Known rows, with every step that occurs
zoseb/vodap/sobu: [-13  11 -17  49 -29 -17 -25 -12   1  -3   8  -3  -8   1  13  -4  51  -1
  -2  22   3 -30  -8   1  -9 -11  20  11  15  -5  -1  19  14  36 -24  39
   5  17  19  -2  24   8 -15 -40  34   5 -33  23   7   3  13]
mabo/zoseb/gizu/masut/dogel: [-17   0 -23   7   7   4  13  -3   9   4  -1 -17 -33 -11  -9   3  18  -7
   9   7  -4  -1   2  19   4  -3 -35   3   6   8   9  14 -25  -1   7 -13
  -5   5  11  28   3   0   0 -14 -13   5 -15 -15 -20   6  16]
dogel/rago: [-12   9 -24 -11   1  -7   4  10  16  14   8  -5 -14  -7 -10 -30  21   1
   6  -5   5 -11   0  22  12 -17   1  -2  -2  11  13  -1  29   8 -23  -3
  18  12  -7 -22  11  23  11 -13 -12  -3  -6 -12  -5   3   8]
vodap/zoseb/gizu/masut: [-19 -14  -1   6  27 -27  -2 -14  12   0  11 -21 -13   0   0  15  47   3
   2  21   9  -8   0  11   2  -7  -1 -19   9   7  -5  14 -49  19   9  -8
 -17  13  34  36   2  18 -25 -13  -7  14 -32   1 -15  -5  15]
mabo/zoseb: [-11  21 -13  26  -1   8  -9  -9  15  21  23  -9   7  -2  -8  18  37   8
 -19  18   9   7  -9  39  13 -11 -27   3   5   6   4  16 -25 -32 -15  27
   3  13  13 -45  12   1 -20 -25  14  15   6  -4  -6  -1  10]
todi/rozi/rago: [ -2  10 -12 -25   8  -3  12  28  15   2 -20  -6 -25  10 -13 -21  36   3
 -11 -21   8  -5  -8  25   5  -7  14 -13 -12  15  -1 -10  10  19 -23  31
   8   7   7 -41   8  31  21 -20 -10   3   1 -11   1   3  18]
todi/rozi/rago/dogel/masut/gizu: [-11  12 -21  -8  13  -3  10  16   4 -13   0  10 -25  -5 -18 -30  12  10
  17  -5  -9  -9  -7  17  -5  -1 -14 -22 -14  12 -27   1  43 -31 -18 -22
  -5  15   5   8   6  20  26   1 -16   6 -19 -19 -14  10  20]
dogel/masut: [-22  12 -19  12  14 -43  -7  -8   7  15   2 -11   0 -14  -1  -3  31  -5
  16   9  -4  -6  -1  17   8 -31  -8 -17  -4   8  17   2  30   2  -6  -5
  13  17  21  47  14   4   6 -11 -13  16 -21 -13 -25  -2   1]
gizu/masut: [-28  -2 -15   6  26 -31 -15   0  10  14   0 -23  -8  -7  -8  12  48  -3
  12  22   3  -6   3  25   7 -27  -7   4   3  10  20  17 -11  15   6   2
  -7  11  33  42   9  -3  -4 -18  -8  21 -30  -2 -22  -4   7]
rago/rozi/todi: [-12   9 -21   3   1 -16  13 -10   8 -10 -11  -2   0  14 -11  -9  24 -16
   0  -2  13 -14   2   1  13 -20   7 -15 -16  13   9 -23  24  24 -24  23
  19   9   8 -31   0  44  18  -6  -8  -9  -8 -13  12   4  12]
rozi/rago/dogel/masut/gizu: [-13   4 -20  -9  14  -7   2  15   5 -10   4   5 -26  -9 -10 -27  11   9
  18   0  -7 -10  -8  22  -8  -8 -17 -19 -12  10 -24   6  46 -33 -15 -22
  -7  16   6  11   4  15  15   0 -13   9 -20 -19 -13  14  15]
gizu/masut/dogel: [-20   4 -31   8   4  -4   4   1   4   9 -12 -17 -33 -17  -9  -4  21 -11
  22   8  -7  -6   5  22   4 -17 -26  13   3   9  26  14   0   5   5 -10
   1   7   9  44   6   3   8 -17  -7  10 -19 -13 -22   5  14]
sobu/vodap/zoseb/gizu/masut/dogel/rago/rozi: [-16  13 -23  -8   1  19  30   7  12  -9   6   9  -8   8 -24 -46  18   6
 -14 -20   2  -8   8  -4  22  19  -5  -9   1  15   1  -9  35  22 -20  -2
  19   5 -11  18   1  41  31  -1 -17  -4  -6 -22  -6  -4  21]
todi/rozi/rago/dogel/masut/gizu/zoseb: [ -9 -16  -1   0   9   5   6  -8  15   6   5   7 -32  -6 -24 -15  34  11
   5  -5  -6   6  -4  24   8   6  -1  -7  -3  12 -30   5 -37 -25 -12 -24
 -22  19  23 -45  12  28  -3 -12 -11  19  -5  -9  -7   3  25]
masut/dogel/rago/rozi: [-18  25 -29 -15  -5  27  29  17  11   0  -1  10  -8   0 -27 -50  18   0
  -7 -16   0  -6   3  16  14   4  -6  -2  -9  16  18  -9  48   1 -22   2
  27  10 -20  13   4  46  38   3 -23  -2   1 -29  -3  -3  17]
vodap/zoseb/gizu/masut/dogel/rago/rozi: [-17  19 -19 -17   3  23  35   7  13  -6   1   8  -8   7 -27 -47  23   6
 -12 -16   3  -5   7   6  18  15  -4  -9  -1  15   6  -9  23   7 -15  -4
  18  10  -9  25  -1  49  28   4 -26  -4  -4 -29  -6  -6  21]
dogel/masut/gizu/zoseb: [-12 -25  -1  15   5  -2  -7 -18  13  13  15   0 -24 -19 -13   7  41   9
  15  12  -5   2  -8  29  -5  -5   0  -8   2   9 -23  18 -53 -34  -7 -22
 -22  20  25 -51  12  17 -26 -14  -2  26 -15   2  -6   0  18]
sobu/vodap/zoseb/mabo: [  1  25 -14  19  -8  -1 -27 -24  11  15  31  -7  14   4  25  22  53   1
 -20   1   2 -22   7  54   2   5  -6 -35  -4  -2 -16   1   6  19  -7  25
   7   6   4  -9   3  16 -28 -24  45  30 -18  19   7  24  18]
gizu/zoseb/vodap/sobu: [-11  -2  -8  50 -29 -11 -26 -23   6   3  10  -1 -11   1   8  -1  58   2
  -5  21   3 -23  -5   4  -3  -5  23  16  20  -4  -8  22 -19  34 -20  32
  -4  19  28 -28  26  11 -26 -44  33  11 -28  26   9   0  16]
gizu/masut/dogel/rago: [-16  11 -31 -16   3  -1  14   9  14  13  -8  -8 -29  -8 -15 -39  11  -2
  18 -14  -4  -7  11  15  19 -10 -18  11   4  12  18   2  33  11 -13 -14
  17   7  -4  15   7  10  27 -11 -25  -7  -7 -22 -19   4  12]
dogel/rago/rozi/todi: [-12  13 -23 -10   0 -11  19  -8  12  -8 -13   0  -2  17 -16 -29  17 -12
   0 -15  13 -14   6  -5  22 -15   7 -12 -14  15   5 -30  38  27 -30  19
  28   8   2 -38   0  43  31  -3 -19 -18  -2 -19  11   3  12]
gizu/masut/dogel/rago/mabo/zoseb/vodap: [-12   5 -17  15   2  18  -2 -17  21   4   8  -9   7  13   3 -13  45  -1
 -22  -3  -1   1  12   4  30  13 -15   4  12   0 -14  11  29  17 -18  26
   6   8  17  15  10 -19  -1 -32  11  27  -8  12   6  21  18]
sobu/vodap: [-13 -17 -30  43  -5 -21 -26   6   5   1  23 -10 -11 -11   8  13  22  -5
  -3   9   4 -19  -6   3   7 -14  -1  -7   4   5   6  10  33  43 -24  17
   6   1   3 -31  15  -3  -7 -30  35  13 -24  22  -1  10   8]
todi/rozi/rago/dogel/masut/gizu/zoseb/vodap: [ -7 -44  -6  16   4   7   5 -21  15  -7   5   4 -31   7  -2 -17  44  -3
  -7  -5  -2  -1   1 -11  18  14  12  -5   1   2 -37   6  -6  13 -19  -4
 -32  20  28 -30  18  18  -8 -25   3  28  -8  16   9  16  30]
rozi/rago/mabo/zoseb: [ -6  47  -6 -12   9  25  -8  11  24  17   7 -12  25  11 -12  -6  45  17
 -35  -4   7   9   0  56  17   2 -20 -11   2  12  -5   7  11 -16 -19  45
  29   4   8 -23  -1 -11  -1 -28  14  22   5 -14   8  14   7]

Rows
[ -8 -32  -1  16  -1  13  -8 -11  13  12  20  -1 -30 -20 -13  13  43   9
  10  18  -1  -1 -12  38 -14  -3   4  -4   1   9 -23  21 -68 -35  -9 -15
 -27  19  17 -78  11  26 -37 -18  10  24 -13   8   6   4  22] => masut/gizu/zoseb
[ -9  -5  -3  17   7   5   8  -5  17  -1  31 -13 -12  -3   0  22  29   2
 -21  18  12  -3 -15  26  -7   2 -19 -28   2   5 -15   9 -48 -13  -6   4
  -9  12  10 -43   4  15 -31 -12  -1   7  -9  -4   3   7  12] => mabo/zoseb/gizu
[ -7  12  -5  -3   3   8 -19 -20  17  21  26  -6  -2  -7   6  20  57  -2
  -4   0  -9 -12   4  77 -12   2 -14 -32 -13   2 -28   6 -22 -16   5  -5
  -8  12  17 -22   4   5 -21 -11   9  42 -18   4   2  25  17] => dogel/masut/gizu/zoseb/mabo
[-13  56 -15  -7   7  27   1   3  24  19   7  -8  23   7 -22 -18  35  16
 -21  -6  -2   9  11  45  29   7 -35  -1   9  12   1   7  17 -18 -15  23
  34   2   5   8   1 -21  14 -23   2  15   0 -18  -5   9   8] => gizu/masut/dogel/rago/mabo/zoseb
[-23  12  -4 -10  32  -9   2   0  22   5  11 -21   3   7 -14   2  43   7
 -11   6   4   1   6  24  14   0 -19 -15   8  11  -7  10 -20  14   3  -1
   3   5  29  32  -1 -13   0 -12 -21  15 -26 -12 -14   2   8] => dogel/rago/mabo/zoseb/gizu/masut
[-11  52  -9  10   4  22 -10   1  20  19  18  -7  31   3 -13   6  46  14
 -28  13   3   6   0  55  16  -2 -25 -12   5  10   1  12   2 -25 -15  36
  28   7   8  -7   2 -10  -7 -26  21  25  -3  -6   6  10   7] => rago/mabo/zoseb
[ -4   8  -5  -3  -1  18 -20 -15  18  19  29  -7  -6  -7   7  24  58  -2
  -8   4  -6 -14   1  83 -17   3 -10 -28 -14   2 -28   9 -35 -20   4  -1
 -13  11  12 -42   3  12 -28 -13  17  41 -16   9  10  27  20] => masut/gizu/zoseb/mabo
[-14 -10 -24  18   3  -5   9  -7   5  -3   0 -14 -36 -10  -1   0  15  -7
  12   4  -3  -9   4   2   5   1 -22  -2  12   7   5  12 -15  20   1 -14
  -6   4   8  29   2   8  -4 -18   1   4 -24  -4 -17   7  19] => sobu/vodap/zoseb/gizu/masut/dogel
[ -9  13 -34 -12  -9   8  16  11  13  12  -4  -3 -31 -12 -12 -40   5  -3
  15 -14  -3 -10   4  18  12  -9 -15   7   0  11  16  -1  38   2 -20 -12
  22   8 -17 -12   8  22  22 -12 -17 -10  -1 -21  -8   7  12] => masut/dogel/rago
[-14  40 -18  32 -25   4 -17 -12  10   0   3  -1   6  13   0 -22  47   9
 -10   4  -3 -18   6   4  14   8  -3  19  24  -2  -8  18  28  30 -25  41
  21   9  20  14  18 -17   5 -42  23   3 -25  10  -2   5  14] => gizu/masut/dogel/rago/mabo/zoseb/vodap/sobu
[ -9   5 -14  19  -2  18  -5 -15  21   5  17  -7  13  13   6  -9  49   1
 -28   1   4  -2   4   8  25  10  -4  -6   8   0 -17   9  28  14 -24  34
   9  12  13 -10  11 -13 -10 -33  19  29  -5  17  16  21  16] => dogel/rago/mabo/zoseb/vodap
[-15   4 -28 -19   5   0  19   8  15   6  -4  -9 -33  -8 -14 -37   8  -4
  14 -14  -2  -9   8  12  13  -4 -18   3   4  11  10   1  20  13 -11 -22
  14   6  -4  10   5  13  22  -8 -30 -10 -10 -21 -17   6  12] => zoseb/gizu/masut/dogel/rago
[-15  -5 -21   8   5  -2  15  -8   6   0  -4 -15 -36 -12  -4  -2  19  -7
  14   8  -3  -6   3  10   1  -2 -22  -3   8   7   9  12 -28   5   7 -17
  -8   8   9  38   1  16  -7 -14  -6   3 -21 -12 -17   4  19] => vodap/zoseb/gizu/masut/dogel
[-15  13 -26 -14   4 -10  23  -9  12  -9 -22  -3  -9  17 -19 -33  13 -14
   6 -20   9 -11  13 -10  28 -12  -2  -3 -10  15   8 -27  37  30 -23  12
  26   5   5 -17  -2  35  39  -2 -28 -20  -5 -25   1   3  13] => gizu/masut/dogel/rago/rozi/todi
[-13  13 -20 -12   5  -2  30 -13  16 -12 -11  -3  -8  24 -21 -27  11  -9
  -5 -21  11  -6  11  -9  30  -1 -12  -9  -7  14  -5 -28  18  23 -24  12
  22   4   9 -33  -4  31  34  -2 -31 -22   0 -26   2   5  15] => mabo/zoseb/gizu/masut/dogel/rago/rozi/todi
[-11 -49  -8  29   2   3  -5 -30  13  -2  16   1 -26  -3   6  -5  44  -7
  -2  11  -2  -4  -1  -7  12   6   7  -2   4  -1 -30  14  -7   7 -13 -13
 -34  23  28 -17  19  14 -23 -25  11  33 -14  20   9  18  26] => rago/dogel/masut/gizu/zoseb/vodap
[-14   6 -22 -16   7 -10  30  -8  13 -15 -17  -4 -14  19 -18 -30  10 -15
   3 -20  10 -13  10 -13  23  -6  -3 -13 -10  14   0 -29  27  34 -22   6
  21   5   6 -19  -5  38  35   1 -32 -22  -8 -25   5   5  15] => zoseb/gizu/masut/dogel/rago/rozi/todi
[-19  27 -21 -13  21 -30  11   5  10   5 -11   0  -8   4 -16 -40  18  -2
   1 -11  -5   0   6   8  31 -16 -15 -12  -9  13  11 -16  61  15 -12 -14
  11  16  17  62  12  20  39  -7 -24   6  -4 -33 -26   3   9] => todi/rozi/rago/dogel/masut
[ -9  18  -8  -5   5  12 -16 -18  17  19  27  -2  -2  -5   3  10  50  -2
  -7   1 -10 -10   7  74  -3   5 -19 -26 -15   3 -26   2 -10 -17   5 -15
 -11  14  15  -5   4  10 -14  -8   8  38 -14  -3   0  28  19] => rago/dogel/masut/gizu/zoseb/mabo
[-26 -16  -7   2  32 -29  -4   0  13   0   9 -25 -16  -5  -4  16  43  -5
   5  21   6  -9  -2  16  -2 -16  -8 -15   3   9   4  14 -33  24  10 -10
 -17  10  32  36   3   4 -11 -11 -18  16 -36  -3 -16   0   9] => zoseb/gizu/masut
[-13  21 -18 -14  12  14  22  11  14  -2 -14 -14 -26   2 -19 -14  22  -1
  -2 -13  -6   2   7  21   9  11 -29  -6   3  12   1   4  -6   9   0  -1
   9  -1   8  33  -2  -2  23 -15 -18   5 -14 -21 -13  10  19] => todi/rozi/rago/mabo/zoseb/gizu/masut/dogel
